Every row comes from one small tree of marks. The marks that hang from a mark follow it in brackets, in alphabetical order. Every link used is in the known rows. Which tree was each row made from?
Known rows
M[W]: [-17 -21  -5 -18  11  35   0  32   6   1  -6  -4   6  19   5  10  21 -15
  12  23]
T[G[R[X Z[V]]]]: [ -3 -15 -14 -13  -5  -6  35  18  -2  18  -3  -5   4  21 -16  -1   8 -32
   9  19]
W[G[T] M]: [-24 -25   3  -7  23  19  64  32  -9   8 -14   4   0   6  -1   0  -5 -18
  25   7]
Z[R V]: [-19 -12 -20  -7 -16  30   7  11   7  15  -6   7  11  -7   0   6  23 -28
  25  19]
T[G[R[Z[V]]]]: [-13 -22  -7  -9  -3   8  48  16   1  17   1  -9  10  11  -5   7   5 -31
   7  23]
M[W[G[R]]]: [-15 -20   1 -16  30  -1  32  36   8  -2  -7 -14  -5  20  25  19   9 -21
   4  20]
T[G Z]: [-27 -30   5 -13  12  36  46  47   9  16  -6 -16  24   1 -19  -3   3   7
  14  16]
T[Z[R]]: [-21 -18  -1 -15  -3  29  16  39  14  18  -9  -5  10 -12  -3   3   4  -3
  20  13]
G[R T]: [-11 -31  -6  -9   9   9  35  21  11   4  -8 -17   6   7   3  10   2 -12
   8   4]
V[Z[R[X]]]: [ -9  -7 -15 -16 -21  17   5  30   7   6  -7   7   5  -8 -15   4  19 -13
  10  14]
M[W[G]]: [-22 -19   0 -18  27  23  17  34   3   5  -6  -2   0  17  13  11  13 -19
  13  24]
R[G[T[Z]]]: [-24 -27  -1  -7  19  33  16  17  14   5  -1   6  11   5 -20  -1  -3  -7
  21   7]
T[Z[R V]]: [-22 -13  -8  -7 -12  28  16  25  15  17  -8   3  15  -9  -4  -1  16 -18
  22  17]
G[T]: [-19 -31  -7 -10   6  34  20  19   5  10  -6  -6  12   5  -8   0   7 -10
  18   7]
M[W[G[R[X]]]]: [ -6 -14  -6 -21  28 -14  18  37   4  -1 -12  -8 -11  30  14  11  11 -23
   6  17]
R[G X Z]: [ -7 -10 -13 -20  -2  15 -24  14  -8  13   0  24 -12  14 -25   6   0 -32
  22  18]
G[R]: [-12 -24  -6 -13  -1  11  23  31   9   3  -9 -14   4   1   6  19   6 -15
   6  12]
V[Z]: [-20 -21  -1 -13 -13  33  21  33   9  -1  -5   2  14  -9 -11  12  16 -10
   1  17]
G[R[Z]]: [ -7 -22   1 -19  -5   4  18  29   2  14  -5  -8  -5   3   6  17  -5 -25
   4  17]
T[Z[V]]: [-23 -20  -1  -8  -7  30  19  29  13  12 -10   3  18  -1  -9   0  14 -18
  16  18]
G[R[X Z] T]: [  4 -22  -7 -18   1 -10  17  18   0  16  -7  -6  -9  20  -8   0  -6 -25
   9   5]
T[G[R[X]] Z]: [-10 -25  -2 -16  12  -1  47  50  12  11 -11 -22  13  13 -19  -3   1   4
   8  10]
V[Z[R[G[T] X]]]: [-12  -9 -22  -8  -2  18   3   4   8  -2   1  17   3   1 -27  -1  13 -17
  18   6]

Which tree is each row?
[-21 -15 -14  -5   0  31  17   3  12  -3   6  13   9  -8 -15   6  11 -16
  16   9]
V[Z[R[G[T]]]]
[-10 -20   7 -18   9  -9  33  32  -2  18  -6  -6 -10   2  14  18 -12 -31
   5  18]
W[G[R[Z]]]
[-11 -20 -20 -10  13  21  -7   6   1   3  -3  15   1  18 -27  -2   7 -18
  26   5]
R[G[T] X]
[ -8 -19  -3 -10  23 -19  64  35  -6   3 -19  -4 -10  18   0   1  -6 -21
  18   1]
W[G[R[X] T] M]
[-21  -8 -14  -8 -10  31   4  14  10  -4   4  17   6 -15 -13  15  15 -19
  14  18]
V[Z[R[G]]]
[-15  -2 -21  -8  -6  14 -11  12  12  11  -5  23   4   3 -22  -4  16 -28
  30  14]
T[Z[R[G X] V]]
[-12   0 -34  -7 -10  17 -22  -2   2   7  -2  28   0   7 -18   3  23 -37
  33  16]
Z[R[G X] V]
[-20 -27  16  -6  30  -7  89  46   6   5 -17 -13   0   6   7   2 -16  -9
  13   2]
W[G[R T[Z]] M]
[-24 -27  11 -14  41  21  39  36  13   8  -6  -9   8  21   7  -5   2  -6
  13  14]
M[W[G[T[Z]]]]
[  1 -10 -13 -15 -16 -11   6  15   0  15  -7   6  -7  15  -5   5   8 -43
   8  17]
G[R[X Z[V]]]
[-18 -19   4 -10  16  -5  64  45  -4   2 -17  -5  -7   3  14  18  -6 -23
  13  12]
W[G[R] M]
[-11  -7 -34  -3  -1  17  -9 -13   5   8  -1  24   2  13 -21  -7  19 -34
  35   8]
Z[R[G[T] X] V]
[-22  -7 -25  -3  -7  30  -7  -3   6   6   2  22   6  -4  -8  11  20 -35
  31  20]
Z[R[G] V]
[ -8 -12 -20  -9  -1  14 -11 -13  -5  14   3  28  -3  23 -28  -8   7 -44
  25  13]
R[G[T] X Z[V]]
[ -6 -21  -8  -6   1  -8  34  20  18   8 -13  -8  10  17 -11 -10   9 -19
  11   3]
G[R[X] T[Z[V]]]
[ -6 -26  -1 -13  10  -6  33  35  17   8 -14 -15   5  14 -11  -5  -2  -4
   8  -1]
G[R[X] T[Z]]
[-25 -19   7  -7  23  13  70  41   2  17 -15   0   3  -5   1  -6 -10  -8
  29   5]
W[G[T[Z[R]]] M]
[-17 -12 -16  -9  -3  20  31  29   9  22  -8  -2  20   6 -25 -15  18 -10
  25  17]
T[G Z[R[X] V]]
[-22 -26  -1 -14  36  22  29  23   4   5  -4  -6   3  23  10   1   9 -16
  16  16]
M[W[G[T]]]
[-17 -28  12 -13  43  -4  54  39  19   2  -8 -22   3  24  19   3  -2  -8
   3  10]
M[W[G[R T[Z]]]]
[ -8 -16  -6 -11 -14   2  20  14   3  14  -3   1  -1   6   5  13   6 -41
   6  20]
G[R[Z[V]]]
[-19 -18 -19  -6  11  32   5   0   6   7   2  10   4   0 -10   5   5 -17
  30   8]
Z[R[G[T]]]
[-28 -26  -2  -6   4  37  47  32  11  16  -5  -8  28   4 -19  -7  14  -7
  17  20]
T[G Z[V]]
[-10  -5 -27 -11 -19  16  -8  13   3  16 -10  12   5   3 -11  -1  25 -30
  28  16]
Z[R[X] V]
[-12 -20  -9  -9   4  -2  49  35  13  11 -11 -14  17  15 -19  -6  12 -12
  10  13]
T[G[R[X]] Z[V]]
[ -8 -13  -2 -14  13 -19  52  47  -8   2 -21   1 -13  11   3  11  -3 -23
  15   9]
W[G[R[X]] M]
[-14 -26   0 -12  38   0  45  24  11  -1  -5 -19  -2  26  23  10   4 -18
   6  12]
M[W[G[R T]]]
